Every row comes from one small tree of marks. Brackets hold a mark, then the marks that hang from it, in alphabetical order. Every link used is in the known rows. Which tree was each row made from?
Known rows:
{Q W}: [  5 -12   3  -3   6  13  11   5  18   5   2 -13 -13 -15 -19   5  20 -18
  -4  -5 -13  -3   1 -15]
{P {F E S T}}: [ 16   4   5   5 -17  20   7  -8  16  16 -13  -2  -6 -17  -9 -22  12   0
  -2   4  -5   2 -17   4]
{W {F E P S} Q}: [ 10 -12  -7  -1   4  -7  19  -1  45   3  -6 -15   6 -28 -20   9   8   1
   0  -3  -6   0 -10 -12]
{W {F C P S T} Q}: [ 16   1 -12   1  25 -11  14  -1  26  -5  -8 -24 -11 -21  -7  -9   2   1
  -1   0  -1  -1  -9 -19]
{S {F C P}}: [  8   6  -2  15  34  18   2  -4 -21   4   5  -8 -15 -15 -12  19  15  -5
   1   3  -4  -3 -10 -15]
{E {F S T W}}: [ -5  -4  -6   9 -17  -2   6 -11 -19  -8   2 -20 -10  -5 -15  -5  11 -11
  -7  11  -9   0  -1   4]
{F C E T W}: [ 10  -2   4   8 -37  -8  -5 -11 -46   7   6  -6 -16 -12   0 -25  15  -5
  -5   6  -6  -2  -9 -14]
{Q {W {F C E P S T}}}: [ 27   4  -7   0   0 -16  12  -5  29   7  -8 -10  -5 -29  -2 -17  12   8
  -2   1   1  -3 -14 -14]
{T F}: [  0  -7   7   0   8  24   9   5   1   4   6 -19 -13 -14 -16  12  16 -17
  -7   9 -18  -4   2   0]
{W {F T} Q}: [  8  -8   0   0   1   3   4  -1  16  11  -5  -3 -11 -11 -13 -13   6 -16
   4  -5  -4  -2   2 -15]
{Q {W {F C E P S}}}: [ 19  -3  -4  -2   4 -10  17   0  36   4  -5 -26  -7 -33 -10   0  18   6
  -3  -3  -5  -3 -13 -20]
{T {F C}}: [  6   0   8   1   8  20   8   2  -7   2   5 -31 -25 -16  -6   2  18 -10
  -8  11 -16  -5  -1 -12]
{F E P T W}: [  8  -9  -6   8 -13  -8  -3  -7 -41   3   9   6   5 -14 -13  -3  11  -8
  -5   7  -6  -1 -11  -5]
{C {F E P S T}}: [ 19   3  -7   6   4 -16  12 -18  15   5  -3  12  10 -25  -6 -12   9   5
   3  13   4  -3 -21   2]
{W Q}: [  2 -14   3   0   8  13  11   2  18   2   1 -15 -13 -13 -18   4  12 -17
  -1  -3 -13  -1   2 -18]
{S F}: [ -1  -1   4  14   9  26   1  -3  -7  12   3   0 -13 -10 -19  15  17 -16
   3  -3  -8  -3  -1  -4]
{C {F E S T W}}: [  3  -2  -2   8 -38 -16   5 -24 -11   0   2   4   1 -15  -7 -18  13  -3
   2  10   1  -2 -16   0]
{S {F E}}: [  7   0   8  15 -16  21  -1 -10  -5  21   2  12  -7 -14 -14   6  20  -8
   2   1  -7  -3  -6  -2]
{D F}: [ -1  -2   3   4   8  13   6  -3  -9   1  -3 -10 -15  -8 -18  14  16 -18
  -6  -2 -19  -3  -9   2]
{C {F E P S T {W Q}}}: [  8  -3  -9   5 -16 -16  12 -21   6 -12   2   7  10 -18 -11  -7   3   0
   1  14   5  -2 -21 -11]
{C {F S}}: [ -1  -6  -3   2   9  -3  16 -11  23  -1  -2 -17  -8 -19 -14   2  16  -8
   5   2  -5  -3  -9  -6]

Write each row's tree:
[  4  -3  -2   6 -40 -12  10 -23   9  -7  -1   5   1 -15  -8 -19   7  -3
   2  10   2  -2 -16  -9] | {C {F E S T {W Q}}}
[-13 -10  -5   4  -9  -6  11 -14  -5 -10   6 -22  -7 -12 -19   8  15 -13
   2   2  -6  -2 -10  -9] | {C {F S W}}
[ -2  -8 -14   6  10  -8   8  -3 -23 -14   6 -18   2 -13 -20   8   6 -10
  -6   2  -7   1  -8   1] | {F P S T W}
[-11 -11   1   3  -7  28  14  -1  12 -12  -4 -34 -13 -10 -25   9   8 -13
  -5  -3  -9   3 -11 -15] | {P {F S {W Q}}}
[ -7  -5  -1   6 -36   1  14 -12   7 -16  -4 -15  -6 -11 -20  11   9  -6
 -11   1 -18  -1 -17  -1] | {D {F E S {W Q}}}
[ 13  -1  -9   7 -15 -14  10 -11  -7 -15   2 -16  -5 -20  -5 -12   3   6
  -8   9  -3   1 -16 -16] | {F C E P S T {W Q}}
[  9   2  -9   7  28  -1  17  -2   7  -8  -2 -37 -14 -19 -11  10  14   3
  -8  13 -10   0  -8 -11] | {E {F C P S}}
[ 12  -8  -7   1  25  -1   6   2  10   6  -3   0  -1 -16 -16  -1   3 -13
   3  -1  -2  -3  -4 -16] | {W {F P T} Q}
[ 16  13  -4  17  29  13  -4  -8 -29   7   2   5 -13 -12  -5   1   9  -5
   0   7   1  -2 -11  -9] | {S {F C P T}}
[  9  -7   4  -4   4   3   8   5  15  10  -2 -27 -25 -19 -10  -5  21 -12
   1  -9  -8  -5   0 -29] | {Q {W {F C}}}
[  4 -16  -5  -1  29   5  11   6  20   4  -1 -16  -3 -20 -23  16   9 -14
   3  -5  -8  -3  -3 -23] | {W {F P} Q}
[ 10  12  -9  12 -13 -14   5 -17 -35 -15  -1 -11  -7 -15  -6  -2   7   5
 -12  10 -10  -2 -27   3] | {D {F C E P S T W}}
[  0 -17  -4   6 -10  -3   3  -3 -34   1  12  -7   4 -18 -19  15  17 -10
  -6   4 -12  -2 -10 -11] | {F E P W}
[ -3 -12  -1   4 -15   3   1  -5 -19  -6   6  -6 -11  -4 -15  -7   6 -20
  -3   1  -8   0   0 -16] | {F T {W Q}}
[  8   2   2   5   7  25   8  -3  11   8 -12 -15 -12 -12 -13 -13   9  -8
  -2   1  -6   2 -12   2] | {P {F S T}}
[  1   7   0   9 -15   4   1 -13 -36 -15  -1 -12 -25  -1  -7  -8   5 -13
  -9   6 -11  -2 -14 -15] | {D {F C T {W Q}}}
[ -3 -15  -8   6 -10  -8  11  -4 -11  -8   7 -20   6 -21 -22  15  15  -3
  -6   2 -12   0 -12  -3] | {F E P S W}
[  4  -3  -3   4 -11   6  19  -4   5 -21   6 -34  -7 -24 -12  12   7   5
 -14  17 -11  -1 -14 -14] | {T {F C E P S {W Q}}}
[ -7 -12  -5   5  15  -4   4 -10 -32  -8  12  -8   0 -13 -20  20  14 -16
   3   7  -2  -3 -14 -18] | {C {F P W}}
[ 24   2  -7   4   0 -15  13  -7  29   4 -10 -12  -5 -27  -3 -19   4   9
   0   3   0  -1 -14 -18] | {W {F C E P S T} Q}
[  5   2  -9   8 -16  -7  12 -14  -5 -20  -4   1   5 -12 -17   6   0  -1
 -12   8 -11   0 -23   6] | {D {F E P S T {W Q}}}
[ 27   3  -1   7   4  -7   1  -6 -21  11   1   1  -8 -21   0 -19  12   2
  -3  10  -4  -2 -14 -13] | {F C E P T}
[ 12   9  -3  21 -13   4 -10 -17 -54   5   9  11  -7 -12  -5  -2  11   0
  -2  10   3  -2 -17 -11] | {S {F C E P T W}}
[ -7  -3  -4   9 -13  -2  11  -9 -17 -12   3 -46 -24 -10 -12   4  17  -6
  -9  10 -12   0  -3 -12] | {E {F C S W}}
[ 14  -2  -4   9 -13 -11  -3  -8 -51   1   9  -5  -6 -16  -3 -12  12  -2
  -6  10  -4  -1 -14 -17] | {F C E P T W}
[ 11   5   4   7 -35  15   6 -13  -2  -4  -9 -18 -17 -14  -4 -26   6   3
  -6   7  -2   3 -20 -17] | {P {F C E S T {W Q}}}
[ 18  -1  -6   1  24  -5   4   0   4   4  -4 -13 -13 -17  -6 -10   4  -6
   2   1  -1  -2  -7 -28] | {W {F C P T} Q}
